In the rows, 128 means zero.
Known rows, with every step that occurs
bimef/logum/kasek: [105 146 117 129 134 113 136 116 139 128 116 156 128 118 130 124 149 129
 134 116 131 108 141 114 123 131 135 131 113 124 118 109 131 129 120 129
 156 129 114 130 127 126 116 141 106 112 144 138 137 135 113 126 125]
duro/logum/kasek: [111 158 130 122 132 110 136 127 134 125 117 176 116 125 118 114 140 144
 126 114 129 115 129 115 117 133  96 117 123 108  95 108 145 120 133 137
 140 147 103 141  85 134 125 114  74 113 132 139 120 132 111 125 127]
pimu/gikeze/logum/kasek/veve: [ 98 159 152 117 133 155 140 128 135 114 115 181 122 128 128 122 144 131
 136 109 137 112 132 102 105 124 125 139 140 133 108 118 142 117 128 137
 132 145 155 128 156 121 108 125  94 135 172  97  93 131 108 130 129]
kasek/logum/bimef: [128 145 121 114 122 120 155 142 125 102 110 218 116 122 120 126 136 134
 131 140 133 108 130 127 141 149 134 132 109 147 113 122 124 120 114 118
 142 141 130 120 107 125 118 156 102  99 146 170 129 108 129 114 130]
moden/tamid/rurif/logum/gikeze: [ 94 139 141 123 152 129 129 152 138 129 116 132  96 124 145 198 142 151
 144 123 100 113 151 132 115 132 133 144 137 157 150 145  93 132 106  99
 139 139 134 128  88 138 122  93  80  96 124 165 139 107 139 122 140]
moden/tamid/rurif/logum/kasek/veve: [108 142 128 104 145 142 135 134 150 130 104 174  90 118 137 175 144 136
 143  92 103 121 138 115 115 130 135 139 153 143 140 124  89 128 107 103
 133 152 192 133 142 140 135  85  80 104 138 114 114 127 109 124 124]
moden/tamid/rurif: [112 149 129 115 152 117 141 133 139 133 122 173 105 127 136 165 149 143
 136 121 113 116 151 129 130 140 125 137 130 148 142 128 101 129 109 104
 135 140 158 142 120 130 144 111  96 101 140 132 132 107 116 123 137]
vuti/vizek: [136 150 135 124 136 137 139 132 147 127 120 207 136 124 127 128 140 132
 133 127 124 117 135 122 121 126 125 141 123 143 130 125 110 113 121 125
 147 136 132 144  81 109 129 152 103 110 137 153 122  93 118 111 140]
tekeb/logum/bimef/vizek: [110 158 115 136 117 100 154 135 117 103 105 182 120 127 138 174 132 149
 139 127 150  94 131 124 129 167  99  86 127 149 158 134 151 119 122 118
 135 130  95 131 201 113 151 140 102 103 154 160 123  99 140 131 125]
pimu/gikeze/logum/bimef/vizek/vuti: [ 99 166 153 126 109 110 168 135 115 100 129 226 129 116 132 142 137 150
 137 136 171 104 140 125 110 181 134 111 125 144 121 129 151 116 135 130
 129 132 158 125 227 118 139 132  87 105 181 152  93 105 146 116 127]
tamid/rurif/logum/duro/sononef/medaf: [105 145 155 140 158 133 168 149 132 130 104 125 103 127 138 146 133 151
 125 146 112 131 159 114 112 123 121 138 156 164 140 131 159 121 137 115
 141 128  54 122 135 132 134  82  64 116 132 158 110 158 128 108 140]
moden/tamid/rurif/logum: [105 143 136 114 145 132 131 139 143 124 122 164  99 121 140 179 142 146
 137 119 105 121 148 127 108 136 139 135 143 165 162 143 107 126 112  99
 135 145 174 134 122 132 137  86  85 102 137 141 123 112 123 126 128]
duro/sononef: [127 154 135 127 126 139 151 129 129 122 140 108 120 125 119 104 144 140
 121 137 138 117 139 116 133 134 102 147 134 155 120 121 131 111 136 130
 146 130 121 129  85 108 120 126  95 111 142 142 122 112 118 116 140]
tamid/rurif/logum/bimef/vizek/vuti: [108 145 136 120 117 103 161 135 128 117 119 197 106 111 138 171 133 149
 133 128 148 109 151 131 104 197 147 111 137 162 134 145 121 123 123 107
 130 137 167 122 243 132 162 100  78  77 148 177 106 110 146 121 126]
logum/gikeze/pimu: [108 142 133 131 152 137 134 140 126 128 111  95 134 128 132 155 147 151
 134 145 125 109 150 141 139 137 113 143 119 149 124 138 111 123 128 130
 160 129  64 126  78 122 112 137  98 129 126 163 139 127 128  99 148]
sononef/duro: [118 160 140 132 138 131 156 132 136 117 118 141 142 128 126 150 132 139
 131 132 106 138 150 126 121 130 125 136 116 122 131 149 120 114 128 128
 147 148 119 140  99 124 113 130  91 114 144 146 122 129 119 139 139]
rurif/logum/duro: [104 143 152 134 142 142 153 140 123 117 119 105 119 118 136 141 128 143
 132 131 124 127 137 124 113 161 113 136 120 151 124 133 136 122 127 124
 147 133 110 122  93 130 119 110  90 117 126 156 128 135 127 107 126]
medaf/sononef/duro/logum/rurif: [136 166 143 145 129 121 160 127 126 121 116 187 122 125 114 141 138 152
 131 119 103 146 137 122 134 120 100 125 135  99 100 129 123 118 139 136
 144 143  41 145  28 131 116 106  47 108 147 118 119 147 123 130 131]
medaf/sononef/duro/logum/bimef/vizek: [123 169 128 147 113  98 181 135 124  99 113 224 125 112 113 163 126 158
 133 112 135 121 137 123 130 159  96  92 148 111 136 134 139 120 139 136
 141 138  71 132 151 137 138  94  49  81 167 155 110 128 131 126 123]
logum/kasek/veve: [123 149 126 111 136 143 151 125 133 125 118 143 116 119 124 116 145 127
 135 103 128 115 131 105 128 144 115 138 124 127 116 121 118 119 121 129
 144 145 153 125 125 127 130 148  97 120 140 114 114 130 111 127 126]
pimu/gikeze/logum/duro: [ 90 163 165 140 143 144 153 140 121 111 123 134 128 130 134 123 134 146
 137 144 147 114 142 119 102 152 110 137 121 138 112 122 155 122 135 133
 136 125 102 128 124 119 117 124 102 139 165 123 114 132 119 107 136]
veve/kasek/logum/rurif/tamid: [122 136 138 115 141 141 132 121 127 119 119 193 103 128 124 132 148 128
 134 123 105 135 149 125 129 102 109 151 117 134 103 107 106 129  99 104
 156 136 141 121  87 140 118 138  90  98 142 151 135 132 115 112 124]
bimef/vizek/vuti: [122 156 131 120 121 113 173 123 124 123 147 145 138 112 131 150 135 139
 130 135 151 121 140 121 122 186 112 124 114 138 133 132 128 116 127 124
 144 142 183 132 186 118 137 135 101  99 149 128 119 110 136 119 129]
duger/veve: [126 147 125 131 131 140 151 126 134 135 121 114 136 127 121 126 139 135
 128 132 123 122 127 110 111 137 117 145 107 151 110 130 149 112 125 134
 152 133 174 121 101 117 120 146 102 114 119 146 116 111 112 129 125]
sononef/duro/logum/rurif/tamid/moden: [112 161 149 139 134 130 142 119 135 128  93 160  96 129 124 179 144 146
 143 140  87 164 162 128 130  89 103 117 133 115 152 127 138 118 136 117
 135 149  96 142  29 147 110  96  40 123 122 145 105 134 100 143 136]
pimu/gikeze/logum: [ 97 161 154 127 129 142 132 132 128 106 135 172 134 132 128 136 138 141
 132 140 146 112 146 114  94 133 128 141 127 147 125 136 155 113 133 132
 132 135 131 133 148 113 112 129  98 131 175 131 107 116 119 126 132]
medaf/sononef/duro/logum/rurif/tamid/moden: [119 171 144 139 127 131 150 123 132 125  98 177  98 123 116 171 147 149
 139 122  85 163 150 133 130  88  88 120 153 114 123 123 128 120 142 121
 143 140  77 144  41 144 111  80  26 114 140 131  94 143 107 131 136]
tekeb/logum/kasek/veve/duger: [112 153 130 121 146 141 132 141 137 125 110 122 118 137 136 159 143 128
 138 107 139 113 115 109 122 151  91 133 118 120 119 131 135 115 122 138
 141 146 115 134 164 123 151 142 102 115 155 109 101 120  98 119 132]
pimu/gikeze/logum/rurif/tamid/moden: [ 91 162 159 123 132 158 113 119 128 121 103 165  93 132 135 140 155 140
 145 144 116 133 163 130 107  95 126 130 139 153 140 124 134 118 133 113
 131 127 137 135  90 123 105 108  76 139 154 129  92 127 106 126 136]
gikeze/logum/bimef: [105 156 136 128 131 121 138 146 122 111 102 194 119 123 128 148 137 149
 137 129 167 108 140 128 127 151 147 130 126 137 122 135 146 119 132 132
 139 134  92 124 164 112 126 136  91 114 151 177 112 116 122 113 125]
medaf/sononef/duro/logum/gikeze: [119 164 146 150 129 118 164 143 125 118 123 134 127 126 117 178 132 157
 133 129 103 136 137 118 120 120  93 132 141 106 102 142 150 122 137 138
 150 146  26 135  35 136 102 104  50  98 145 146 125 132 135 129 142]
pimu/gikeze/logum/bimef/vizek: [ 93 159 145 132 117 123 155 136 119  93 117 222 122 120 132 125 134 149
 136 132 163  91 143 122 111 155 130 103 132 148 147 131 139 116 131 128
 128 122 127 124 211 114 134 133  92 105 177 164 103 112 128 119 124]
sononef/medaf: [119 151 129 127 147 126 155 132 135 120 112 174 138 126 128 138 130 137
 127 149 121 125 142 116 125 135 116 136 123 146 135 146 157 116 127 122
 148 143  91 134 116 122 127 151  90 117 139 158 119 140 134 133 139]
duger/veve/kasek/logum/rurif/tamid: [126 132 138 121 140 147 133 118 130 134 112 172 110 135 121 134 150 128
 135 115 101 139 140 113 120  84 107 156 106 141 104  98 127 125 103 116
 165 129 180 108  79 140 115 135  88 101 124 150 128 125 108 116 117]
duger/veve/kasek/logum/rurif/tamid/moden: [121 135 137 106 147 150 124 118 135 146  95 190  92 134 121 151 158 126
 135 135  87 146 148 126 119  80 103 148 119 152 110  95 128 120 105 117
 155 133 174 109  71 145 121 121  91 109 113 153 116  99  83 128 125]

Rows
[123 141 141 118 151 151 145 135 131 122 130 117 119 123 131 143 136 122
 137 122 152 121 128 109 135 149 109 153 104 132 139 144 120 111 121 135
 140 143 177 124 163 118 139 170 100  96 158 126 104 122  99 112 133] => kasek/veve/duger
[106 146 145 153 150 120 148 138 128 124 101  97 132 133 125 195 136 159
 136 142 103 137 160 132 135 115  91 132 129 112 137 142 137 121 140 137
 154 153  16 136  16 141 107  98  65 130 133 157 136 129 120 117 149] => sononef/duro/logum/gikeze/pimu
[103 158 155 132 133 147 125 129 121 116 125 177 119 137 135 117 143 143
 135 147 135 117 148 119 112 121 139 131 124 134 119 129 129 117 132 128
 134 127  96 138 104 108 111 142  91 132 161 123 109 132 120 124 135] => pimu/gikeze/logum/rurif
[ 99 141 151 132 151 138 149 142 131 130 104 120 105 124 141 156 135 145
 135 134 120 127 151 124  98 157 131 133 124 161 128 141 125 129 121 113
 137 132 100 125 148 134 136  98  89 111 132 146 123 136 126 108 128] => tamid/rurif/logum/duro
[122 156 143 151 128 129 153 120 131 119 111 153 110 129 123 168 137 150
 142 125  98 154 153 126 129  99 109 122 125 105 141 131 130 122 133 113
 145 149 100 141  30 143 104 107  41 117 131 153 111 152 125 130 132] => sononef/duro/logum/rurif/tamid
[108 157 133 125 130 132 121 123 129 129  98 127  93 139 141 182 153 139
 145 138 102 139 145 141 119 105  95 119 134 154 139 129 135 119 124 102
 138 134 107 143  92 124 125 117  84 137 124 136 105 117 118 135 136] => tekeb/logum/rurif/tamid/moden
[115 148 141 119 149 135 142 135 138 128 115 157 102 125 123 130 142 133
 135 100 149 119 117  98 127 141  86 132 119  99 113 118 137 114 130 148
 136 152 134 131 123 135 138 135  73  99 151 115  98 127  90 110 127] => duro/logum/kasek/veve/duger
[120 159 135 131 133 131 165 130 137 122 105 155 122 127 116 156 134 140
 136  99 108 146 133 102 125 118 103 128 136  90 127 122 136 115 131 140
 137 165 120 137  80 143 118 111  61 117 146 113 108 138 101 145 129] => sononef/duro/logum/kasek/veve
[117 131 138 116 153 140 140 141 128 133 111 158 127 140 123 159 142 133
 128 133 109 121 131 113 119 115 107 159 106 139  95 107 143 120 103 133
 160 135 137 100  80 136 110 150 107  94 114 165 141  91 110 124 134] => duger/veve/kasek/logum/gikeze
[106 154 132 115 135 142 132 122 137 124 106 145 101 125 126 155 147 131
 137 136 118 129 154 132 115 122  96 135 128 161 147 135 132 119 127 108
 140 139 172 133 124 132 116 114  87 119 135 144 105 114 109 120 136] => rurif/tamid/moden
[109 137 151 119 158 130 156 139 123 118 118 183 124 130 125 136 133 131
 129 132 122 126 140 125 131 143  96 159 108 131  83 101 128 126 107 127
 153 137 105 114 117 142 137 141 114 109 140 143 145 117 110 104 129] => veve/kasek/logum/duro
[ 97 136 145 128 151 132 128 145 132 130 113 120 105 134 143 179 138 147
 136 138 109 118 154 120  98 131 144 133 132 161 133 156 121 124 114 108
 136 134  99 124 114 131 115 101  84 102 128 170 125 116 135 121 142] => tamid/rurif/logum/gikeze
[110 146 134 123 124 127 139 143 130 103 101 184 110 119 131 139 130 145
 129 133 131 110 134 128 119 148 148 125 125 162 123 145 132 118 124 120
 137 135 129 117 133 122 131 129  90 101 141 191 116 120 133 123 125] => rurif/logum/bimef
[127 169 135 131 127 130 164 134 132 114 128 157 139 123 115 137 132 140
 126 123 108 133 137 125 116 140 115 144 136 127  97 146 119 117 134 133
 152 138  95 137 113 123 118 108  84 103 161 120 120 141 129 124 136] => medaf/sononef/duro
[125 140 132 110 118 107 176 132 124 122 119 233 127 119 118 152 136 136
 128 128 140 115 126 118 125 166 113 131 109 142  88 101 143 121 108 134
 153 137 206  98 203 134 153 148 102  73 135 171 122  81 122 124 118] => duger/veve/kasek/logum/bimef/vizek/vuti
[120 140 129 119 142 132 148 146 125 118 132 137 120 131 129 149 133 134
 134 146 120 114 140 120 136 135 122 143 109 137 106 131 113 121 113 116
 153 142 101 123  62 128  89 148 100 105 129 148 142 105 131 116 143] => kasek/logum/gikeze
[118 141 157 122 163 130 178 147 128 118 108 175 121 132 120 128 134 138
 117 150 120 127 146 114 143 113  82 163 136 140  99  91 156 121 124 133
 155 128  47 115 113 138 139 128  86 111 136 158 140 139 116 107 141] => veve/kasek/logum/duro/sononef/medaf
[105 142 135 143 140 115 156 125 126 126 109 120 128 116 136 153 139 134
 139 134 138 119 142 121 133 144 123 140 100 137 143 115 145 131 126 124
 152 123  98 119 106 125 117 152 101 124 144 137 143 136 118 102 127] => bimef/logum/duro
[104 158 158 144 156 133 172 152 124 123 110 118 128 126 129 136 133 153
 128 153 150 126 150 115 137 122 107 146 148 135 135 119 178 119 153 137
 151 131  15 127 119 112 123 111  69 134 140 147 116 155 123 101 132] => gikeze/logum/duro/sononef/medaf
[133 130 136 117 150 138 136 124 128 138 114 186 120 137 121 119 143 129
 128 131 106 135 134 113 129 107 122 150 105 130  82  99 125 120 105 131
 156 131 147 110  68 128 129 158 108 103 121 142 139 109  92 125 119] => duger/veve/kasek/logum/rurif
[122 149 132 133 134 138 137 115 127 123 118 135 113 124 132 120 148 138
 141 125 119 127 149 133 129 119 125 137 114 146 132 132 109 126 120 106
 153 129 138 134  61 124 119 144  83 114 126 149 123 149 134 110 131] => logum/rurif/tamid
[114 133 129 121 145 141 139 144 125 124 119 115 127 130 127 171 141 140
 134 150 116 111 152 138 140 128 111 151 117 145 126 128 104 123 118 121
 163 141  77 122  56 128  97 128 102 122 135 156 151 117 123  97 148] => kasek/logum/gikeze/pimu
[ 96 153 150 139 149 133 152 148 121 125 111 124 132 125 133 147 135 147
 139 140 156 125 144 127 120 154 120 144 114 124 117 128 155 124 139 134
 149 132  76 129 126 116 123 119  95 134 144 138 120 132 115  99 126] => gikeze/logum/duro
[126 152 137 130 143 128 164 135 137 120 127 140 125 128 122 121 136 140
 116 145 125 122 143 113 139 112  99 142 140 153 137 127 155 110 139 128
 146 135  85 134 109 115 130 135  78 116 139 151 116 141 129 121 142] => duro/sononef/medaf
[117 159 143 143 133 122 161 132 132 113 120 150 130 130 116 171 130 148
 131 132 113 145 144 114 119 128  98 126 123 109 136 139 157 111 136 131
 138 156 101 143  73 137 112 116  65 114 146 140 115 126 114 136 135] => sononef/duro/logum
[108 155 136 118 141 143 137 136 132 126 111 155 119 120 129 140 145 132
 141 107 154 121 135 109 119 133 136 140 135 121 127 124 134 120 131 135
 144 152 127 127 158 117 111 126  88 130 156 108 103 130 102 124 121] => gikeze/logum/kasek/veve
[118 149 136 109 149 149 136 136 140 130 120 146 115 124 129 105 145 122
 138 109 143 111 130 111 130 149 113 143 111 115 111 126 111 116 120 142
 149 145 148 129 162 128 142 151 100 102 145 120 107 134  89 108 130] => logum/kasek/veve/duger
[103 147 152 134 164 130 172 152 142 129 103 125  94 120 141 175 135 156
 132 135  98 128 153 122 129 120 112 147 171 161 157 119 136 132 129 106
 139 132  75 129  92 137 144  66  57 113 129 147 128 155 127 107 141] => moden/tamid/rurif/logum/duro/sononef/medaf
[126 169 138 140 123 124 163 133 132 112 127 165 132 125 110 163 130 149
 128 116 108 141 132 116 119 131  91 127 139 109 107 139 149 117 141 136
 145 148  88 139  72 134 115  93  51 104 161 125 112 129 122 133 132] => medaf/sononef/duro/logum
[116 157 146 129 148 134 158 139 142 122 114 161 118 128 121 146 135 136
 138 105 127 138 131 101 127 129  93 135 122  80 122 131 132 114 133 151
 140 163 115 134 118 146 128 118  62  99 148 123  94 143  85 128 135] => sononef/duro/logum/kasek/veve/duger
[114 153 141 131 143 132 126 133 122 128 118 156 123 129 135 138 143 144
 141 141 147 128 147 125 132 126 150 132 119 126 120 130 120 120 130 126
 144 135  74 137 112 104 115 135  93 129 141 134 119 130 116 118 124] => gikeze/logum/rurif
[109 168 138 135 128 115 155 130 137 122 116 171 128 129 117 131 135 148
 130 118 106 133 141 115 116 126  97 118 131  91 104 123 144 120 137 143
 144 157  77 142  68 143 116 103  67 113 135 141 122 144 111 145 129] => sononef/duro/logum/kasek
[ 93 134 142 123 164 134 119 144 141 135 101 117 102 125 144 205 148 157
 141 128  95 113 162 149 124 125 133 150 151 168 158 142  77 134 115 106
 152 140  97 134  80 136 130  75  84 118 130 159 147 121 128  96 145] => moden/tamid/rurif/logum/gikeze/pimu
[ 98 144 146 123 157 128 149 149 137 130 108 136  96 119 145 184 138 152
 142 122 105 127 148 134 115 153 126 139 134 153 143 134 102 136 115 103
 138 135 137 131 104 141 139  78  81 110 135 138 134 128 126 105 129] => moden/tamid/rurif/logum/duro
[124 137 133 111 135 122 145 139 129 121  98 234 121 131 116 132 140 134
 124 125 123 115 124 114 127 125 124 149 109 148  91 102 146 118 105 134
 151 134 161 100 130 133 139 161 102  85 130 184 127  90 105 125 126] => duger/veve/kasek/logum/bimef
[110 143 142 153 143 114 183 134 136 127 106 112 124 118 131 146 137 140
 129 143 131 122 150 113 148 115 108 144 132 142 156 105 174 128 143 130
 155 115  43 117 107 123 126 148  77 124 144 145 133 151 123 104 137] => bimef/logum/duro/sononef/medaf
[101 153 131 115 128 141 126 135 138 117 117 158 114 123 129 112 138 138
 128 114 117 112 136 119 104 139 136 128 130 143 101 133 119 123 125 126
 148 142 132 129 125 128 117  96  92 115 131 153 122 143 119 129 122] => rurif/logum/kasek
[112 154 142 129 135 131 125 116 130 132 101 159  82 125 124 161 152 144
 143 138 111 142 149 129 134 107  97 119 129 137 141 116 138 117 132 111
 132 140 121 140  30 139 119 118  55 127 116 144 109 116 107 126 132] => duro/logum/rurif/tamid/moden
[116 137 123 145 123 123 133 105 131 127 115 136 110 119 136 150 151 132
 147 118 118 126 151 118 133 105 144 136 114 141 156 117 118 133 119 102
 157 122 136 129  80 125 108 157  82 117 147 144 132 141 126 110 126] => bimef/logum/rurif/tamid
[117 158 146 152 144 125 158 140 131 122 105 114 131 123 116 177 138 162
 130 126 101 132 148 132 127 116  87 139 154 114 109 140 130 126 145 143
 162 141   4 135  31 138 107  85  47 118 143 144 131 134 123 102 150] => medaf/sononef/duro/logum/gikeze/pimu
[ 96 157 159 117 149 158 129 138 138 118 123 175 116 132 132 116 145 128
 141 109 153 108 132 108 104 141 123 145 123 116 118 125 137 115 128 147
 135 141 154 127 197 121 124 135  97 118 184 101  85 138  86 114 131] => pimu/gikeze/logum/kasek/veve/duger
[120 140 120 125 129 123 146 115 140 128 107 145 117 116 128 142 149 121
 140  99 132 117 130  93 134 117 137 138 121 129 147 109 117 126 116 125
 148 138 145 121 138 127 117 160 101 119 153 114 124 129 107 129 121] => bimef/logum/kasek/veve
[ 94 165 173 145 149 139 170 146 127 112 112 144 126 133 129 116 135 152
 124 155 139 119 150 111 116 113  98 147 149 146 126 115 183 118 152 138
 139 122  34 124 110 116 119 113  74 144 162 135 102 158 128 108 144] => pimu/gikeze/logum/duro/sononef/medaf
